In the rows, zero is written as 128.
Known rows, with every way that one mark hangs from another
J_396[J_523[J_274[J_491] J_777[J_598]]]: [114 146 159 104  81 131  99 160 167  51 142  91 126  34 106  77  53  82
 152  97 140 102]
J_374[J_523[J_274[J_491] J_396[J_197]]]: [128 150 159 102  69 140 120 170 139 119 175  96 114  87  54  61  55  75
 135 129 133 145]
J_396[J_523[J_274 J_777]]: [112 155 142 100  90 125  69 182 166  75 138 123 115  65 129  92  64  91
 147 114 138 136]
J_523[J_777[J_598]]: [119 176 138 130 140 132 122 155 171  77 145 135 136  99 140 103  97 120
 156  88 155  97]
J_396[J_197 J_523[J_274 J_777]]: [124 157 166 123  90 148  82 192 173  86 158 130 142  80 134  99  66  99
 162 131 146 139]
J_396[J_523]: [116 165 115  94 122 121  99 167 138 114 157 109 110 103 110  91  89  96
 123 119 153 126]
J_374[J_523[J_777]]: [120 190 138 108 125 134  96 167 161 106 151 147 111 123 109  81  80 111
 149 104 165 145]
J_374[J_523[J_274 J_396]]: [118 147 126  79  77  98  92 166 134 115 153 116  99  83  81  69  61  82
 130 113 119 142]
J_777[J_523[J_396] J_598]: [113 169 137 101 127 106 151 139 134  84 145  99 125 103  92  82 122 132
 148  91 151 100]
J_598[J_777[J_523[J_274 J_396]]]: [112 145 138  78 101 139  97 146 143  94 128 118 102 103  86  92 118 106
 144  77 131 139]
J_197[J_865]: [ 96 171 122 114 144 121 135 169 124 129 162  90  99 111 124 104  86 103
 135  92 166 123]
J_523[J_274[J_491] J_396[J_197] J_777]: [117 149 180 134  78 164 117 185 159  79 159 105 127  78  93  76  68  90
 136 120 131 129]
J_777[J_523 J_598]: [111 180 139 116 154 126 151 141 156  93 141 103 134 115 114 106 129 127
 163  93 169 103]
J_598[J_777]: [122 164 108 100 147 159  97 146 160 124 150 140 103 138 109 115 120 103
 128  80 151 127]
J_777[J_523]: [107 188 136 114 153 141 137 159 149 108 138 103 118 136 105 106 131 118
 148 108 173 131]
J_523[J_396[J_197] J_777[J_598]]: [134 167 158 134 113 133 131 159 160  77 171 139 151 102 124  86  95 129
 151 105 142  99]
J_777[J_598]: [119 168 118 117 144 119 134 149 157 106 154 116 129 105 129 108 105 108
 143  97 147  93]
J_374[J_523[J_274]]: [118 158 125  96 103 118  93 169 155 128 149 120 105  96 101  92  70  80
 149 115 134 145]
J_777[J_523[J_274 J_396[J_197]] J_598]: [121 152 166 117  97 120 147 152 152  87 157 100 147  82 104  95 107 115
 169 108 139 107]
J_598[J_777[J_523[J_274[J_491] J_396]]]: [107 143 150  81  92 160 116 143 139  86 130  84  95  93  55  76 109  89
 128  74 134 136]
J_491[J_274]: [ 95 140 108 147 144 135 131 175 132 119 151 123 112 110 113  95  92 104
 123 121 134 117]
J_523[J_274 J_396[J_197[J_865]] J_777]: [106 153 167 128  82 128 115 193 135  91 169 110 120  75 130  85  59 107
 153 102 143 134]

Rows
[109 150 147  97  95 101 135 148 143  76 133  91 124  69 102  85 104 112
 157  93 128 102]
J_777[J_523[J_274 J_396] J_598]
[108 154 151  95 118 177 115 144 165  98 126  90 103 103  73 103 117  87
 144  75 157 138]
J_598[J_777[J_523[J_274[J_491]]]]
[121 166 137 116 113 110 121 152 147  67 152 129 128  87 120  77  90 123
 141  85 134  92]
J_523[J_396 J_777[J_598]]
[124 151 150  92  69  94  94 157 156  70 145 136 121  57 105  64  52 104
 161  90 119 119]
J_374[J_523[J_274 J_396 J_777[J_598]]]
[115 153 145 124 111 123 104 164 182  68 134 128 133  63 148 111  79 104
 165  90 132  97]
J_523[J_274 J_777[J_598]]
[103 152 145  97  97 116 122 165 137  93 130  94 107  89  91  85 106 101
 142 107 130 131]
J_777[J_523[J_274 J_396]]
[116 167 147 104  95 126  79 178 172  98 139 138 111  90 118  88  64  94
 161 106 145 151]
J_374[J_523[J_274 J_777]]
[127 146 168 128  84 126 116 168 170  71 161 130 152  67 130  93  77 113
 162 105 122  99]
J_523[J_274 J_396[J_197] J_777[J_598]]
[132 150 167 121  86 129  94 170 181  71 160 130 158  59 142  98  65 105
 175 118 145 111]
J_396[J_197 J_523[J_274 J_777[J_598]]]
[109 156 137  91 125 158 102 148 168 104 122 119 109 114 104 120 127 103
 153  79 152 139]
J_598[J_777[J_523[J_274]]]
[127 148 146 112  95 138  94 181 158 116 167 112 132  86 121 106  76  84
 150 139 140 132]
J_396[J_197 J_523[J_274]]
[123 169 138 102 114 113 100 154 160  69 151 127 131  77 129  86  77 120
 154 100 154 103]
J_396[J_523[J_777[J_598]]]
[124 151 164 132  86 146  99 190 162  83 160 133 134  88 125  92  78 104
 147 121 127 132]
J_523[J_274 J_396[J_197] J_777]
[104 156 155 128 104 162 103 184 171  75 129  98 112  77 108  92  70  78
 136 102 140 127]
J_523[J_274[J_491] J_777]
[124 150 159 100  97 162 111 149 154 104 153 122 125 118  89 100 123 114
 155  93 143 142]
J_598[J_777[J_523[J_274 J_396[J_197]]]]
[119 175 161 122 111 124 127 163 143  87 187 113 145  81 141  87  63 131
 175 100 184 109]
J_396[J_197[J_865] J_523[J_777[J_598]]]
[110 149 144 110  88 123  91 182 153  76 137 124 111  74 119  84  72  96
 135 100 115 125]
J_523[J_274 J_396 J_777]
[113 149 151 108  88 121 113 185 133 123 178  87 122  75 123  99  54  87
 156 121 159 136]
J_396[J_197[J_865] J_523[J_274]]
[105 145 161  98  91 117 151 145 137  70 136  62 117  61  67  71  91  96
 144  91 135  98]
J_777[J_523[J_274[J_491] J_396] J_598]
[112 173 158  96 121 151 145 144 118 119 176 105 113 138  87  87 120 134
 152  75 181 142]
J_598[J_777[J_523[J_396[J_197[J_865]]]]]
